What can hang from each mark:
fikupu: bina litudak
paraz: rizos zade
litudak: fikupu tugegud
pozumus: rizos zutaf
tugegud: gisi litudak
pere: fikupu
bokur: kigone
bina: fikupu zade
kigone: bokur kifu
kifu: kigone sukegu zade
sukegu: kifu
gisi: rizos
zade: kifu paraz zapar
rizos: gisi pozumus

Each row was made from one small tree. The marks that hang from a mark follow it in brackets, in alphabetical order. Every link used is in the known rows. Write each row's tree.
In the rows, 128 means zero.
Known rows:
bina{zade{kifu{kigone} paraz{rizos} zapar}}: [103 159 116 138 169 115 150 151 173 134 127 151 159  87 140 146 152 116
 131 154 127  95  85 141  81 132 193 144 113 107 159 132 150 132 159 143
 119]
paraz{rizos{gisi pozumus} zade{zapar}}: [141 149  83  76 163 122 112 121 166 116 139  92 168  94 133 117 103 155
 150 140 125  84 186 134 165 159  86 124 179 152 121 162 104 123 115 155
 118]
tugegud{gisi{rizos{pozumus}}}: [156 148 110 117 143 139 135 128 131 118 154 119  92 129 150 100  78 152
 180 129 108  98 168 157 178 115 159 108 149 131  92 133  65  98  56 134
 110]
litudak{fikupu}: [153 121 143 108  91 128 100 102 149 141 153 117 129 146 140 152 115 127
 124 141 137 158 144 142 131 130 111  85 134 155 131 121 147 147 112  99
 117]
bokur{kigone{kifu{zade{paraz zapar}}}}: [167 139 131 172 149 118 195 147 117 153  70 114 140 124 117 139 159 117
 138 136  89 130  96 141  66 163 139 175  96  65 141 131 107 129 137 105
 166]
rizos{gisi}: [147 125 131 116 168 121  93 112 116 140 148 116 122 141 108 135 130 151
 115 118  90 100 135 150 154 129 100 104 142 140 115 108  96 122 131 117
 101]
litudak{fikupu{bina} tugegud{gisi}}: [142 151  99  68 118 143 109 103  94 153 159 125 155 129 122 143  78 114
  87 134 157 163 159 139 161  96  99 101 121 163 150 131 135 145 126 141
  92]
fikupu{bina litudak{tugegud}}: [129 109 118  96 124 140 113 116  72 112 139 128 124 130 120 163 114  90
  72 137 186 141 134 114 144 105  88 129 135 137 153 140 182 129 134 149
 110]
zade{kifu paraz{rizos{pozumus}} zapar}: [129 152  99 126 220 129 151 113 163 121  99 130 154 122 151 124 119 147
 145 168 144 125 110 194 116 153 148  85 113  94 127 129 129 118 104 135
 130]
sukegu{kifu{zade{paraz{rizos{gisi}} zapar}}}: [127 132 102 147 169 108 129 108 107 128 109 111 217 109  84 121 116 137
 140 136  87 109 102 138 106 185 177 102  92  99 110 101 108 129 159 158
 141]
fikupu{bina{zade} litudak{tugegud{gisi}}}: [125 139 137  93 133 155 123 129  91 129 147 132 142 109 110 127 102  89
  92 115 173 123 125  77 152 106 127 136 156 130 161 136 147 125 129 167
  89]
fikupu{bina}: [117 121 100 102 116 109 101 114  91 117 144 140  85 150 129 117 102 169
 124 137 149 116 157 130 119 115 110 105 146 155 128 121 156 130 132 117
  96]
bokur{kigone{kifu{zade{paraz}}}}: [157 100 156 183 134 123 182 133 113 142  82 129 110 140 126 150 168 123
 138 138  93 122  92 125  80 145 139 174  95  87 138 109 123 126 128 104
 152]
bokur{kigone{kifu{sukegu zade}}}: [160 104 165 189  93 128 185 137 121 150  89 130  88 123 115 123 170 133
 154 122  86 137 137  89  78 121  94 187 133 108 101 126 102 131 140 104
 191]
tugegud{gisi{rizos{pozumus}} litudak}: [177 135 109 129 165 155 141 131 145 111 157 103 101 140 157  85  88  81
 219 132 123 105 156 163 186 127 145 109 146 129  97 144  79 105  42 147
 111]
bina{fikupu{litudak{tugegud}} zade}: [142 113 206 111  79 169  99 130 169 148 137 124 127 112 130 181 141 100
  66 101 190 173 109  64 143 110 124 118 138 126 166 147 178 152 115 155
 133]
rizos{gisi pozumus{zutaf}}: [126 138 129 116 157 133 103 106 145 127 128 139 107 161 112 118 141 172
 115 133  79  99 155 156 158 137  96  93 164 156 104 128  70 113  87 140
 122]
tugegud{gisi{rizos}}: [171 146 116 121 122 124 122 127 123 122 168 108 115 128 130 120  66 138
 164 127  85  89 156 151 161 119 187 111 138 136 108 110  75 111 118 126
 105]
kifu{kigone}: [119 116 124 127 111 110 119 130 122 131 159 133  81 131 135 148 161 136
 135 131 110  99 131 131 126  97 116 153 144 156 132 131 138 126 123 109
 110]
zade{kifu{sukegu} paraz zapar}: [141 153 140 157 197 138 171 127 155 161  82 151 163 127 116 116 160 154
 120 151 103 145  69 183  83 161 130  92  99  78  99  84 107  93 152 112
 156]
paraz{rizos{pozumus}}: [118 113 125 111 130 116 104 103 155 111 142 113  90 123 157 130  94 161
 164 149 145 103 174 130 150 107 133 104 169 156 120 147 144 133  84 135
 111]
bina{fikupu}: [147 116 158 111  98 130  89 115 164 144 147 118  83 146 130 146 127 175
 125 112 151 158 136 126 135 122 121  87 129 156 127 124 144 151 113 115
 119]
kigone{bokur kifu{zade{zapar}}}: [107 123 114 168 104 111 151 155 103 115  64 104 125 143 112  76 127 116
 145  98  95 143 147 120 106 147 121 183 109  95 139 147 103 149 157  84
 184]
kifu{zade}: [133 107 149 144  66 107 110  95 109 133 120 117 121 138 122 113 135 167
 129 124  94 116 137  82 110 143 121 112 154 143 132 107 133 132 117 115
 142]
fikupu{bina{zade{paraz}} litudak{tugegud}}: [ 98 119 161 115 137 156 124 138 106 134 116 159 146 119 128 163 133  98
  63 139 188 130  85  85 117 123 149 129 119 105 168 122 196 107 127 169
  94]
kigone{bokur kifu{zade}}: [ 97  83 139 179  87 113 136 144  97 100  75 123  96 157 120  88 135 125
 146  97 100 133 143 105 121 127 121 181 108 116 138 123 117 144 148  81
 169]
fikupu{bina{zade{paraz}} litudak}: [ 99 117 153 118 151 142 122 139 119 114 129 160 118 132 130 128 132 126
 121 138 186 119  89  94 102 152 166 113 128 115 143 116 191 108 116 153
  88]
kigone{kifu}: [152 102 135 140 127 120 148 127 107 114 119 132  90 155 125 130 124 130
 140 130 118 128 140 164 122 111 109 131 123 122 125 110 110 127 135  85
 148]
fikupu{litudak}: [153 103 151 125 138 133 115 112 122 107 148 108 114 141 122 147 132 101
 136 131 146 129 118 122 140 140 117 110 151 135 128 124 155 127 118 117
 118]
zade{zapar}: [150 153 118 115 130 112 115 120 133 144 127 105 130 129 124 124 111 149
 125 131 105 122 140 149 114 143 119 105 151 121 129 132 119 131 136 101
 123]
pozumus{rizos{gisi}}: [166 119 126 130 165 104  79 137 131 127 173 120 117 132 113 132  88 141
 128 126  95  92 143 146 170 146 148  92 138 163 104 119  94 136 140 140
 110]
pere{fikupu}: [143 122 155  95  99  99  96 103 136 124 161 100  96 148 143 157 103 168
 126 124 165 162 133 141 140 108  97  85 145 137 104 125 134 127 134 109
 121]
paraz{rizos zade}: [137  97 122  98  74 111  96 104 163  99 151 104 141 111 145 147  92 153
 149 155 125  84 167  96 140 131 138 123 178 181 143 125 166 139 160 125
 110]
tugegud{gisi}: [153 131 129 114 150 121 116 108 125 136 149 108 116 138 114 110 105 152
 152 124  91 103 132 140 153 121 136 103 152 144 123 104  92 125 120 109
  93]
litudak{fikupu{bina{zade{kifu{kigone}}}} tugegud}: [102 141 112  99  86 147 133 131 101 147 149 188 140 118 151 163 158  89
  53 136 192 167 126 128 109  78  78 144 106 144 176 144 181 153 144 140
 118]

Which tree is each row?
[167 123 144 111 159 152 128 110 108 131 144  95 157 120 105 158 116  71
 100 124 124 129 113 119 177 112 117 127 141 124 147 122 121 124 123 137
 109] | fikupu{litudak{tugegud{gisi}}}
[147 146  85  89 154 163 144 135  76  99 156 126 118 116 140 128  70  87
 123 129 180 127 171 135 191 101 125 133 135 128 118 160 116 101  66 183
 108] | fikupu{bina litudak{tugegud{gisi{rizos{pozumus}}}}}
[169 146  79  94 181 119 119 112 146 106 137 100 203 104 111 130 110 129
 122 145 109  95 148 165 144 170  93 111 145 137 139 122 106 138 191 132
 125] | paraz{rizos{gisi} zade{kifu zapar}}
[ 75 135 100 156  87 100 121 159 116 129 106 102 119 115 121  93 164 121
 143  95  86 116 138  87 109 137 127 202 129 131 145 165 131 147 142 107
 145] | kifu{kigone{bokur} zade{zapar}}
[ 51  77 126 198 108 122 140 147  90 116  81 153 130 147 115 110 197 116
 146 110  90 120  66 113 105 137 163 189  70 110 122 105 157 127 141 101
 131] | sukegu{kifu{kigone{bokur} zade{paraz}}}
[120 158 130  73  89 148 109 117 118 164 152 142 156 117 131 134  82 118
  81 122 163 153 153  96 143  92 123 110 137 155 166 134 139 144 125 149
  89] | litudak{fikupu{bina{zade}} tugegud{gisi}}
[172 146 121 115 107 139 122 125 111 141 154 110 144 113 131 154  64 111
 103 130  85 102 153 141 176  88 171 131 125 129 129 116  82 113 132 138
 109] | litudak{tugegud{gisi{rizos}}}
[128 123 112 103 184 119  90 109 144 116 154 112 109 119 135 130 101 154
 152 135 125  87 175 142 174 116 110 104 161 153 110 140 109 127  87 152
 102] | paraz{rizos{gisi pozumus}}
[ 86  87 158 195  83 126 154 154 116 117  66 136  95 143 112  72 150 136
 159  96  92 145 145  85 106 122 116 186 113 116 103 116 105 128 155  93
 197] | kigone{bokur kifu{sukegu zade}}
[ 87 143 105 170 164 128 155 173 144 134  98 140 111 121 120  95 187 110
 140 107  99 141 109 161 107 115  97 187 107 109 108 147 114 131 170  90
 153] | zade{kifu{kigone{bokur} sukegu} zapar}
[151 151 171 106 108 148 112 147 190 141 144 109 128 113 122 135 134 120
 123  98 187 171 116  89 114 160 138  98 148 114 144 166 153 152 109 145
 140] | bina{fikupu{litudak} zade{zapar}}
[159 147 101 112 173 127 138 120 167 124 128 116 201  88 106 118 125 141
 135 140 102 104 150 145 129 165  86 115 150 139 105 115  92 124 195 145
 153] | paraz{rizos{gisi} zade{kifu{sukegu} zapar}}
[ 88 103 106 160 153 124 123 150 115 105 121 144  85 152 137 121 181 101
 132 112 112 116 103 166 135 100 104 178 103 129 138 129 144 143 159  76
 111] | zade{kifu{kigone{bokur}}}
[ 77 104 131 177 149 135 141 160 137 121 109 161  82 138 128 105 195 116
 141 110 102 130 105 144 121  93  96 185 108 129 107 124 129 126 162  86
 141] | zade{kifu{kigone{bokur} sukegu}}
[157 147  87  81 141 109 100 122 157 118 154  82 189  91 113 136  93 141
 134 139 104  79 173 125 150 162 118 126 169 160 136 141 113 137 173 145
 110] | paraz{rizos{gisi} zade{zapar}}
[154 130 128 136 133 102  78 130 148 117 164 131 127 152  98 136  90 150
 112 140  60  84 152 145 162 156 178  83 149 187 108 121  75 141 156 158
 128] | pozumus{rizos{gisi} zutaf}
[ 63  78 114 189  68 115 127 139  76 105 104 140 110 147 114  98 183 114
 149  94  95 122 110 101 118 117 124 192 104 131 120 128 149 148 148  92
 140] | sukegu{kifu{kigone{bokur} zade}}
[118  99 174 183 116 127 186 129 124 143  72 161 131 134 112 104 169 161
 147 136  92 140 102 102  78 145 145 140  96  99  97  77 103  92 129 126
 200] | kigone{kifu{sukegu zade{paraz}}}
[201 144 117 113 122 153 123 127 159 123 186  87 155 138 146 123  71  40
 200 137 128 146 151 162 172 138 166  91 121 150 117 129 101 136  86 135
 109] | tugegud{gisi{rizos} litudak{fikupu}}
[121 148 101 132  81  93 138 128 111 142 133 114 134 105 119 118 166 140
 135 122  95 112 142  92  92 143 116 161 147 137 138 149 122 136 124 126
 155] | kifu{kigone zade{zapar}}
[137 122 131  69 108 122 105 111  84 104 161 109 119 135 132 182  93 102
  69 125 237 193 134 119 158  95  63 111 129 134 129 154 186 129 143 157
 122] | pere{fikupu{bina litudak{tugegud}}}
[114 139 134  92 109 110 113 114 111 109 146 156  95 152 148 120 105 174
 102 122 216 171 120 138 108 106  86  80 133 125 119 127 158 133 158 122
 116] | pere{fikupu{bina{zade{kifu}}}}
[ 66  95 123 166  70 104 107 146 108 117 116 121  90 131 129 105 176 126
 143  96  90 107 135  74 123 114 127 200 128 149 142 142 147 144 135 105
 132] | kifu{kigone{bokur} zade}
[ 60 114 103 188 123 118 154 157  95 124  74 136 158 133 109  99 189 110
 144 108  88 129  71 131  90 158 163 188  70  91 123 125 139 131 151 104
 144] | sukegu{kifu{kigone{bokur} zade{paraz zapar}}}
[ 95 172 108  79 119 119 105 138 172 143 145 134 176  98 148 134  68 138
 131 161 187 141 147 112  83 154 200  89 122 139 157 148 181 147 137 166
  98] | litudak{fikupu{bina{zade{paraz{rizos} zapar}}}}
[164 142 139  93 117 149 114  96 131 167 151 107 172 125 126 165  98  97
  91 133 120 162 137 140 169 101 111 103 125 148 149 116 112 141 121 124
 107] | litudak{fikupu tugegud{gisi}}
[151 149 120 140 203 129 153 118 135 145  94 137 163 143 123 132 148 140
 111 151 113 136  67 202  94 167 135  85  94  80 132  91 118 115 147 100
 127] | zade{kifu paraz zapar}
[106 157 141  84 129 158 120 124 128 173 133 155 180 118 132 146  97 123
  78 139 162 153 107 109 130 111 159 104 104 131 167 108 147 122 119 162
  78] | litudak{fikupu{bina{zade{paraz}}} tugegud{gisi}}
[ 91 137 134  94 145 103 111 117 147 101 145 157 123 129 155 145  80 171
 120 149 224 151 105 134 100 116 162  77 107 124 130 115 183 129 169 160
 102] | pere{fikupu{bina{zade{kifu paraz{rizos}}}}}
[ 84  83 150 192 127 124 151 151 106 114  56 135 119 161 121  98 152 128
 146 112  96 130  98 119 106 146 159 174  74  93 139 100 126 122 142  93
 157] | kigone{bokur kifu{zade{paraz}}}
[142 113 196 116  95 153  98 137 181 130 151 126  98 129 129 144 141 127
 125  99 190 165 112  72 129 139 142  98 149 136 141 143 170 148 101 141
 126] | bina{fikupu{litudak} zade}
[129 128 144  94 134 128 120 119 108  85 156 145 106 147 138 133 117 122
 110 117 252 185 105 126 118 130  79  85 133 114 121 139 177 132 147 139
 125] | pere{fikupu{bina{zade{kifu}} litudak}}
[ 99 114 150 159  62 108 143 127 124 150 132 143 100 105 122 113 189 161
 145 121  87 114 136  57  93 115 114 168 153 157 101 118 125 115 119 137
 169] | kifu{kigone sukegu zade}
[137 139 127 130  74 133 121 120 153 104 133 144  86 158 153 126  96 163
 138 153  92 100 178 153 145 125 165 102 161 150  98 141  91 110  77 140
 143] | gisi{rizos{pozumus{zutaf}}}
[114 141 153 113  86 163 136 116 131 166 116 189 154 119 142 137 134 122
  54 138 180 191 131 108  99  95  77 104 117 129 138 117 163 137 155 141
 146] | litudak{fikupu{bina{zade{kifu{sukegu}}}} tugegud}
[127 167 135  66  99 126 119 138 113 125 148 109 149 106 130 161  90 101
  60 112 240 191 130  91 123 115  86 119 148 102 146 181 175 135 152 168
 132] | pere{fikupu{bina{zade{zapar}} litudak{tugegud}}}
[ 82 138  96 163 206 126 151 171 133 127  89 142 134 139 130 121 187  99
 127 123 104 126  64 195 109 142 140 173  67  88 143 129 134 126 161  89
 114] | zade{kifu{kigone{bokur}} paraz zapar}
[132 157 108 146 158 125 171 142 136 148 125 151 126 108 119 117 188 129
 131 132 106 137 111 166  91 122  87 146 127 114  98 128 104 117 152 110
 166] | zade{kifu{kigone sukegu} zapar}
[111  92 119 167  62 109 143 110  70 118 130 148 120 136 113 120 182 134
 141 120 100 118 111 105 102 123 115 153 121 139 111 113 141 137 130 109
 151] | sukegu{kifu{kigone zade}}
[ 96 131 134 137 144 117 110  96 159 117 109 132 160 133 110 124 131 179
 134 157  75  83 142 103 131 169 177 101 143 157 118 114  94 115  88 192
 137] | kifu{zade{paraz{rizos{gisi pozumus{zutaf}}}}}
[187 146 110 110 145 166 138 126 164 120 175  98 131 140 166 102  83  57
 217 138 150 150 164 167 188 136 135  88 130 144 103 151  93 124  26 142
 117] | tugegud{gisi{rizos{pozumus}} litudak{fikupu}}
[120 119 175 156 159 141 137 120 150 142 100 171 138 143 140 130 158 150
 105 141 119 117  55 147  93 144 157  90 106  91 143  75 142 112 138 106
 110] | bina{zade{kifu paraz}}
[ 51 136 131 182 119 117 155 175 148 154  76 135 138 102 113  92 196 137
 149 108  72 123  97  80  81 150 161 203 100 107 113 134 123 108 141 130
 162] | kifu{kigone{bokur} sukegu zade{paraz zapar}}
[159 146 118 111 128 153 137 124 118 137 138 122 120 118 152 133  77 126
 120 131 106 110 164 151 192  86 145 127 139 122 118 138  74 102  71 149
 117] | litudak{tugegud{gisi{rizos{pozumus}}}}
[109 154  81 129 217 121 167 136 156 119 122 145 138 105 154 140 161 127
 155 164 142 110 108 194 111 133 143 132 107 111 129 148 134 117 101 143
 127] | zade{kifu{kigone} paraz{rizos{pozumus}} zapar}
[179 140 138  98 136 183 131 138 148 123 160 110 118 114 141 158  93  93
 124 107 183 168 152 130 206 107 139 112 120 129 119 166 102 121  44 181
 137] | bina{fikupu{litudak{tugegud{gisi{rizos{pozumus}}}}}}
[171 101 145 173  98 116 167 127 101 131 102 116  88 141 126 137 154 118
 143 123  95 123 138 111  93 126 101 180 129 106 137 133 117 148 132  91
 161] | bokur{kigone{kifu{zade}}}
